Each row was made from one walk, in order. Every step used is in the known rows, and no mark comes twice. Write each row's walk.
Known rows
soga-zukip-nosas: 10	-1	-2	17	-1	17	19	-7	2	19	-2	-6	22	-11	-14	-10	1	4	-14	11	-19	15	-52
bulo-soga-zukip-nosas-nusa-lireg: 6	15	-10	33	-38	40	-7	17	2	13	-1	-15	38	19	17	7	-3	-41	40	-14	27	7	-25
bulo-soga: 6	-14	-2	-25	-23	-7	-5	14	8	-18	-8	3	-31	5	3	-11	3	4	-19	-39	15	3	-6
nusa-lireg: 38	-24	18	-3	23	2	-9	20	10	-5	11	-2	27	11	28	-4	8	33	13	1	16	-10	23
nusa-lireg-zukip-nosas: 23	-7	19	20	61	-22	11	16	-9	27	-6	-5	17	23	17	12	-14	-14	49	4	24	-16	11
zukip-nosas-bulo-soga-zelod-lireg: -33	15	-4	-16	-20	0	19	2	3	12	-29	-24	-25	5	-19	23	-25	-65	-52	-4	1	-5	-50
lireg-zukip-nosas-bulo: -21	-29	19	15	49	-25	9	10	-11	26	-10	-12	-16	2	-10	16	-11	-28	-4	14	1	3	-32
lireg-bulo-soga-zukip-nosas: 10	8	-19	16	-32	13	-4	-19	-4	-10	-3	-13	-15	1	-21	2	-15	-18	-32	-29	-21	28	-10
zelod-lireg-bulo: 26	4	-4	-43	-33	-23	10	-17	-7	-27	11	5	-8	-11	-10	-8	-8	22	-38	-6	-32	-4	35
soga-zukip: 15	-19	3	-9	-10	10	-4	-7	11	-4	7	1	10	-18	6	-22	16	36	-21	4	-16	16	-34
soga-zelod: -16	8	4	-11	15	0	-11	-4	11	-1	2	6	-2	-2	11	0	6	30	-15	5	3	-29	12
soga-zelod-lireg-zukip: -12	22	6	-47	18	-41	9	-10	-6	6	-22	8	-15	0	14	3	-7	-6	-4	2	-1	-32	6
soga-zukip-lireg: -17	-25	-5	-10	15	17	-22	-13	7	-12	3	13	-9	-13	-3	-17	33	35	-27	16	-25	19	-27
zelod-soga: -17	-4	17	-3	10	7	-15	-9	8	-3	23	14	22	-8	14	-17	15	23	0	41	8	-8	10
zukip-nosas: 1	3	5	9	18	-1	25	7	-4	16	-3	-5	5	1	-13	-2	-10	4	-2	0	-5	-10	-20
nosas-zukip-lireg-bulo: -28	-10	-13	1	45	-6	-17	-7	0	-26	16	7	-30	6	-30	5	5	38	-7	-34	-17	-19	80
bulo-lireg: 28	-1	16	-13	15	-15	30	16	8	-3	5	20	1	-22	-5	-16	15	55	15	28	-1	-2	13
nusa-lireg-bulo: 43	-18	9	5	15	-3	-23	2	2	-21	23	-2	16	10	22	3	-1	40	0	-8	0	-6	74
bulo-soga-zukip-nosas-nusa: -23	22	-22	18	-53	33	2	3	-3	9	-8	-6	11	2	-6	2	-2	-38	17	-17	8	10	-47
lireg-bulo-soga-zukip: 19	-12	-17	-10	-40	8	-30	-18	6	-33	5	-1	-26	-6	-3	-10	1	12	-41	-31	-18	32	11
nosas-zukip: -1	-7	3	-10	29	-12	17	21	11	-4	10	-4	8	2	-16	-7	-5	36	10	-39	10	-28	25
soga-zukip-nosas-nusa: -21	18	-12	24	-28	33	6	-4	-5	20	8	-2	40	-10	-4	-1	6	-7	24	15	-5	-4	-41
lireg-bulo: 15	-11	1	-9	-1	-9	-12	-11	-3	-26	19	5	-12	-7	-3	-5	1	39	-23	-6	-18	-3	48
bulo-soga-zelod: -15	11	-5	-19	-6	0	-17	1	13	-11	-16	-1	-26	9	12	3	-3	0	-22	-29	19	-18	5
zukip-lireg-bulo-soga: -21	-15	-17	-13	-1	-4	-39	-14	-3	-41	0	12	-62	8	-11	1	9	13	-37	-36	-9	13	48
zukip-nosas-nusa: -28	21	-3	17	-19	14	17	9	-11	17	8	0	26	1	-4	8	-2	-9	36	5	9	-26	-12

Which walk is each row?
29	7	-20	-44	-70	-5	-1	-22	3	-34	-4	-3	-24	-9	-12	-13	-5	-7	-56	-32	-29	33	0
zelod-lireg-bulo-soga-zukip
8	21	-16	34	-36	22	-14	8	-12	-6	10	-12	15	28	12	25	-20	-36	38	-29	28	-12	58
zukip-nosas-nusa-lireg-bulo-soga
-20	-11	6	-24	1	-39	30	12	-11	16	-34	-18	-46	10	-19	17	-24	-78	-25	-17	4	17	-46
zelod-lireg-zukip-nosas-bulo-soga
-21	44	-8	-29	0	-33	27	-5	-12	21	-42	-5	-35	18	-6	16	-31	-66	1	-20	12	-22	-21
bulo-soga-zelod-lireg-zukip-nosas
-17	24	7	57	-9	55	-19	-8	1	28	31	-1	90	5	28	2	13	-17	64	60	17	-2	-8
zelod-soga-zukip-nosas-nusa-lireg
0	14	5	33	0	26	4	22	-6	20	13	-7	55	16	20	15	-6	-7	63	8	25	-28	13
zukip-nosas-nusa-lireg
-19	12	6	33	6	31	-2	-25	2	23	17	1	46	-12	-6	-15	5	-6	-1	64	-10	13	-44
zelod-soga-zukip-nosas
-19	40	2	-21	29	-33	31	-13	-15	31	-29	-2	-7	6	-4	14	-26	-35	9	11	-4	-34	-16
soga-zelod-lireg-zukip-nosas
13	-15	-8	-17	-31	9	-11	0	15	-16	-9	-1	-17	-6	4	-21	11	4	-30	-29	0	27	-39
bulo-soga-zukip
10	-35	28	-8	51	-42	18	24	2	11	-3	16	-20	-19	-2	1	13	20	17	39	3	13	3
nosas-bulo-lireg-zukip
-27	-27	9	9	28	-27	5	16	-6	16	-25	-14	-48	13	-11	19	-16	-59	-14	-20	17	16	-32
lireg-zukip-nosas-bulo-soga
18	6	-12	8	-42	14	-37	10	0	-30	16	-1	8	23	29	14	-1	-5	29	-39	28	-11	76
nosas-nusa-lireg-bulo-soga
20	8	-5	3	0	6	-45	-5	11	-24	3	-7	-11	24	28	19	-13	8	-11	-34	22	-17	79
nusa-lireg-bulo-soga-zelod
23	-6	18	-17	43	-46	30	16	-2	8	-7	26	-12	-14	3	-12	11	41	41	26	6	-6	20
bulo-lireg-zukip
-7	-20	-16	2	7	17	-40	-34	-1	-27	14	12	-17	-14	-11	-10	25	39	-35	9	-40	24	22
soga-zukip-lireg-bulo
12	-18	15	25	14	13	34	10	9	25	2	-6	16	-29	-27	-2	9	12	-15	61	-24	37	-56
soga-zukip-nosas-bulo-lireg
7	-16	22	19	33	-4	46	22	3	22	0	-1	7	-19	-28	8	-1	9	-3	53	-9	14	-28
zukip-nosas-bulo-lireg
3	19	7	-28	20	-42	44	-2	-19	22	-22	2	-5	2	-12	1	-22	-34	8	3	-9	-13	-27
zelod-lireg-zukip-nosas
-18	-23	-15	-16	-9	17	-30	-9	9	-21	-12	8	-41	-2	-4	-16	28	4	-31	-22	-9	31	-32
bulo-soga-zukip-lireg
-8	-8	11	3	-5	22	-30	-23	13	-1	24	11	36	-19	12	-26	26	24	-10	45	-8	16	-24
zelod-soga-zukip
25	0	-18	15	-59	33	-45	0	6	-27	18	-5	22	11	29	6	7	-2	20	-29	14	15	47
nosas-nusa-lireg-bulo-soga-zukip
-14	29	5	20	20	-20	41	20	-20	31	-4	22	16	-6	-5	8	0	-2	93	39	16	-23	10
bulo-lireg-zukip-nosas-nusa
